What can hang from each mark:
depa: bomil mitumur pepelo pofegaf tunu
bomil: depa
gune: sirev vupod
pepelo: depa
mitumur: depa
pofegaf: sirev
vupod: gune tunu
tunu: depa

Known rows, with every way that one mark hangs from another:
vupod(gune): [-0.20 -0.21  0.53  0.04 -0.20 -0.09 -0.06  0.25  0.14 -0.05 -0.25 -0.16
  0.21 -0.32  0.01 -0.09  0.28 -0.07 -0.28]
gune(sirev vupod(tunu(depa(mitumur pofegaf)))): [ 0.20 -0.54  0.23  0.03 -0.02 -0.38  0.01  0.49 -0.12 -0.02 -0.54 -0.16
  0.23 -0.24  0.10 -0.05  0.26 -0.01  0.02]
tunu(depa(pofegaf)): [ 0.03  0.01  0.26 -0.05 -0.24 -0.23 -0.12  0.05  0.09 -0.04 -0.40 -0.01
  0.16 -0.48  0.00 -0.23  0.03 -0.05 -0.29]
depa(mitumur tunu): [ 0.13 -0.23  0.12 -0.02 -0.04  0.04 -0.09  0.32  0.00  0.05 -0.05  0.16
  0.11 -0.64  0.05  0.10  0.05 -0.21 -0.07]
depa(tunu): [-0.07 -0.15  0.29 -0.02 -0.27  0.20 -0.07  0.12  0.08  0.10 -0.08  0.03
  0.04 -0.50  0.00  0.00  0.17 -0.15 -0.24]
mitumur(depa(pepelo pofegaf(sirev) tunu)): [-0.28 -0.07  0.13 -0.21 -0.25  0.14 -0.07  0.19 -0.06 -0.01  0.09  0.31
  0.16 -0.12  0.18  0.23  0.16 -0.24 -0.19]
tunu(depa(mitumur pofegaf(sirev))): [ 0.10 -0.14  0.11 -0.13  0.00 -0.39 -0.13  0.12 -0.03  0.01 -0.51  0.13
  0.10 -0.40  0.15 -0.13 -0.05 -0.12 -0.20]
bomil(depa(mitumur pepelo pofegaf(sirev) tunu)): [ 0.02 -0.04 -0.23 -0.12 -0.04  0.03 -0.03  0.40 -0.14 -0.11 -0.03  0.37
  0.18 -0.29  0.19  0.12  0.00 -0.18 -0.05]
pepelo(depa(pofegaf)): [ 0.20 -0.17  0.45 -0.09 -0.35 -0.11 -0.18 -0.01  0.08  0.07 -0.22  0.09
  0.25 -0.19  0.04 -0.12  0.18  0.08 -0.26]
vupod(gune(sirev) tunu(depa(bomil mitumur pepelo pofegaf))): [ 0.12 -0.20  0.02  0.00  0.21 -0.27 -0.02  0.66 -0.28 -0.17 -0.45 -0.16
  0.43 -0.05  0.11 -0.01 -0.08 -0.27 -0.17]
depa(bomil pepelo pofegaf tunu): [ 0.29  0.08 -0.26 -0.16 -0.10  0.39 -0.14  0.50 -0.16 -0.12  0.11  0.36
  0.10 -0.32 -0.01  0.29 -0.19 -0.43 -0.07]
bomil(depa(pepelo pofegaf(sirev) tunu)): [-0.14  0.02 -0.10 -0.13 -0.22  0.15 -0.02  0.24 -0.06 -0.07 -0.05  0.26
  0.12 -0.17  0.15  0.04  0.09 -0.13 -0.18]
mitumur(depa(bomil)): [-0.26 -0.16  0.67 -0.09 -0.08  0.24 -0.19  0.20  0.24  0.18  0.10  0.18
  0.25 -0.33  0.20 -0.02  0.26 -0.13 -0.11]
gune(sirev vupod(tunu(depa(pepelo)))): [ 0.10 -0.50  0.32  0.02  0.00 -0.12  0.06  0.43 -0.02  0.09 -0.60 -0.23
  0.16 -0.08  0.04 -0.10  0.33  0.00 -0.14]
tunu(depa(mitumur pepelo pofegaf(sirev))): [ 0.20 -0.06 -0.09 -0.18  0.10 -0.27 -0.10  0.25 -0.07 -0.02 -0.48  0.21
  0.09 -0.28  0.09 -0.03 -0.13 -0.20 -0.25]
pepelo(depa(mitumur pofegaf tunu)): [ 0.39 -0.22  0.17 -0.09 -0.21 -0.02 -0.17  0.14 -0.10 -0.04 -0.10  0.23
  0.27 -0.37  0.09  0.03  0.00 -0.06 -0.10]
vupod(gune(sirev) tunu): [-0.28 -0.35  0.47  0.08 -0.13 -0.31  0.03  0.41 -0.08  0.05 -0.38 -0.41
  0.34 -0.03  0.09 -0.05  0.35 -0.07 -0.30]
gune(sirev vupod): [ 0.12 -0.67  0.49  0.00 -0.17 -0.05  0.00  0.41  0.11  0.11 -0.43 -0.03
  0.03 -0.17  0.08 -0.03  0.42  0.02  0.03]

Rows:
[ 0.50  0.01 -0.42 -0.16  0.12  0.23 -0.15  0.70 -0.25 -0.18  0.15  0.49
  0.17 -0.45  0.05  0.39 -0.31 -0.49  0.08]	depa(bomil mitumur pepelo pofegaf tunu)
[-0.09 -0.05  0.22  0.06  0.16 -0.28  0.00  0.40 -0.07 -0.11 -0.43 -0.31
  0.42 -0.29  0.00 -0.13  0.09 -0.16 -0.38]	vupod(gune tunu(depa(mitumur pepelo)))
[-0.07  0.03  0.12 -0.16 -0.14  0.39 -0.14  0.40 -0.04 -0.08  0.30  0.38
  0.27 -0.29  0.13  0.25  0.02 -0.33 -0.06]	mitumur(depa(bomil pepelo pofegaf tunu))
[ 0.40  0.03 -0.10 -0.13  0.21 -0.02 -0.18  0.44 -0.04 -0.10 -0.29  0.28
  0.19 -0.44  0.04 -0.02 -0.26 -0.29 -0.11]	tunu(depa(bomil mitumur pepelo pofegaf))
[ 0.39 -0.10 -0.45 -0.27  0.21  0.18 -0.14  0.58 -0.30 -0.05 -0.03  0.54
  0.02 -0.21  0.18  0.42 -0.29 -0.51  0.04]	depa(bomil mitumur pepelo pofegaf(sirev) tunu)
[ 0.10 -0.23  0.02 -0.15 -0.07 -0.49 -0.13  0.29 -0.10  0.04 -0.25  0.25
  0.08 -0.32  0.19  0.18  0.06 -0.16 -0.06]	depa(mitumur pofegaf(sirev))
[-0.25 -0.29  0.47  0.07 -0.04 -0.29  0.04  0.29 -0.07  0.00 -0.59 -0.46
  0.35 -0.09  0.08 -0.25  0.23 -0.05 -0.39]	vupod(gune(sirev) tunu(depa))
[-0.18 -0.21  0.31  0.06 -0.13 -0.42  0.02  0.35 -0.18 -0.13 -0.54 -0.40
  0.40 -0.10  0.08 -0.17  0.15 -0.08 -0.31]	vupod(gune(sirev) tunu(depa(pofegaf)))
[ 0.10 -0.25  0.43 -0.19 -0.29 -0.15 -0.19 -0.10  0.04  0.16 -0.36  0.13
  0.13  0.00  0.15 -0.09  0.20  0.06 -0.29]	pepelo(depa(pofegaf(sirev)))
[ 0.14 -0.21 -0.16 -0.15 -0.12 -0.23 -0.10  0.29 -0.22 -0.03 -0.13  0.31
  0.04 -0.40  0.19  0.26 -0.04 -0.28 -0.03]	depa(mitumur pofegaf(sirev) tunu)
[-0.05  0.11 -0.07 -0.04 -0.29  0.19 -0.02  0.34 -0.02 -0.17  0.08  0.23
  0.25 -0.37  0.04  0.02  0.07 -0.09 -0.14]	bomil(depa(pepelo pofegaf tunu))
[ 0.03 -0.06  0.00 -0.02  0.02  0.25 -0.02  0.42  0.04 -0.04  0.03  0.26
  0.23 -0.46  0.09 -0.01  0.06 -0.12 -0.09]	bomil(depa(mitumur pepelo tunu))
[ 0.34 -0.01 -0.39 -0.09 -0.08 -0.03 -0.07  0.56 -0.22 -0.20  0.08  0.36
  0.20 -0.48 -0.02  0.35 -0.16 -0.35 -0.05]	depa(mitumur pepelo pofegaf tunu)
[ 0.26 -0.23  0.26 -0.23 -0.17  0.28 -0.22  0.00 -0.09  0.12 -0.21  0.27
  0.07 -0.04  0.21  0.01  0.00 -0.15 -0.15]	pepelo(depa(bomil pofegaf(sirev) tunu))
[ 0.02 -0.04 -0.01  0.02 -0.19 -0.04 -0.07  0.37 -0.05 -0.17  0.10  0.26
  0.30 -0.60  0.14  0.01  0.05 -0.07  0.03]	bomil(depa(mitumur pofegaf tunu))
[ 0.15  0.08 -0.22 -0.11 -0.31  0.12 -0.06  0.36 -0.13 -0.15  0.05  0.23
  0.12 -0.35 -0.08  0.25 -0.03 -0.28 -0.20]	depa(pepelo pofegaf tunu)
[ 0.41 -0.30  0.13 -0.22  0.02  0.15 -0.23  0.16 -0.16  0.07 -0.18  0.38
  0.12 -0.15  0.24  0.08 -0.11 -0.20 -0.03]	pepelo(depa(bomil mitumur pofegaf(sirev) tunu))
[ 0.22 -0.27  0.07 -0.07  0.17 -0.17 -0.05  0.42 -0.07 -0.02 -0.46  0.00
  0.15 -0.24  0.10  0.04  0.15 -0.16 -0.06]	gune(vupod(tunu(depa(bomil mitumur pepelo pofegaf(sirev)))))
[ 0.18 -0.50  0.30 -0.01  0.11  0.02  0.01  0.49 -0.03  0.10 -0.57 -0.16
  0.15 -0.06  0.06 -0.08  0.26 -0.09 -0.08]	gune(sirev vupod(tunu(depa(bomil pepelo))))
[-0.28 -0.06  0.48  0.10 -0.06 -0.28 -0.02  0.18  0.03 -0.04 -0.47 -0.46
  0.37 -0.30  0.01 -0.26  0.23 -0.06 -0.45]	vupod(gune tunu(depa))
[-0.08 -0.13 -0.02 -0.07 -0.13 -0.08 -0.06  0.28 -0.10 -0.08 -0.05  0.29
  0.17 -0.40  0.25  0.04  0.07 -0.09  0.00]	bomil(depa(mitumur pofegaf(sirev) tunu))
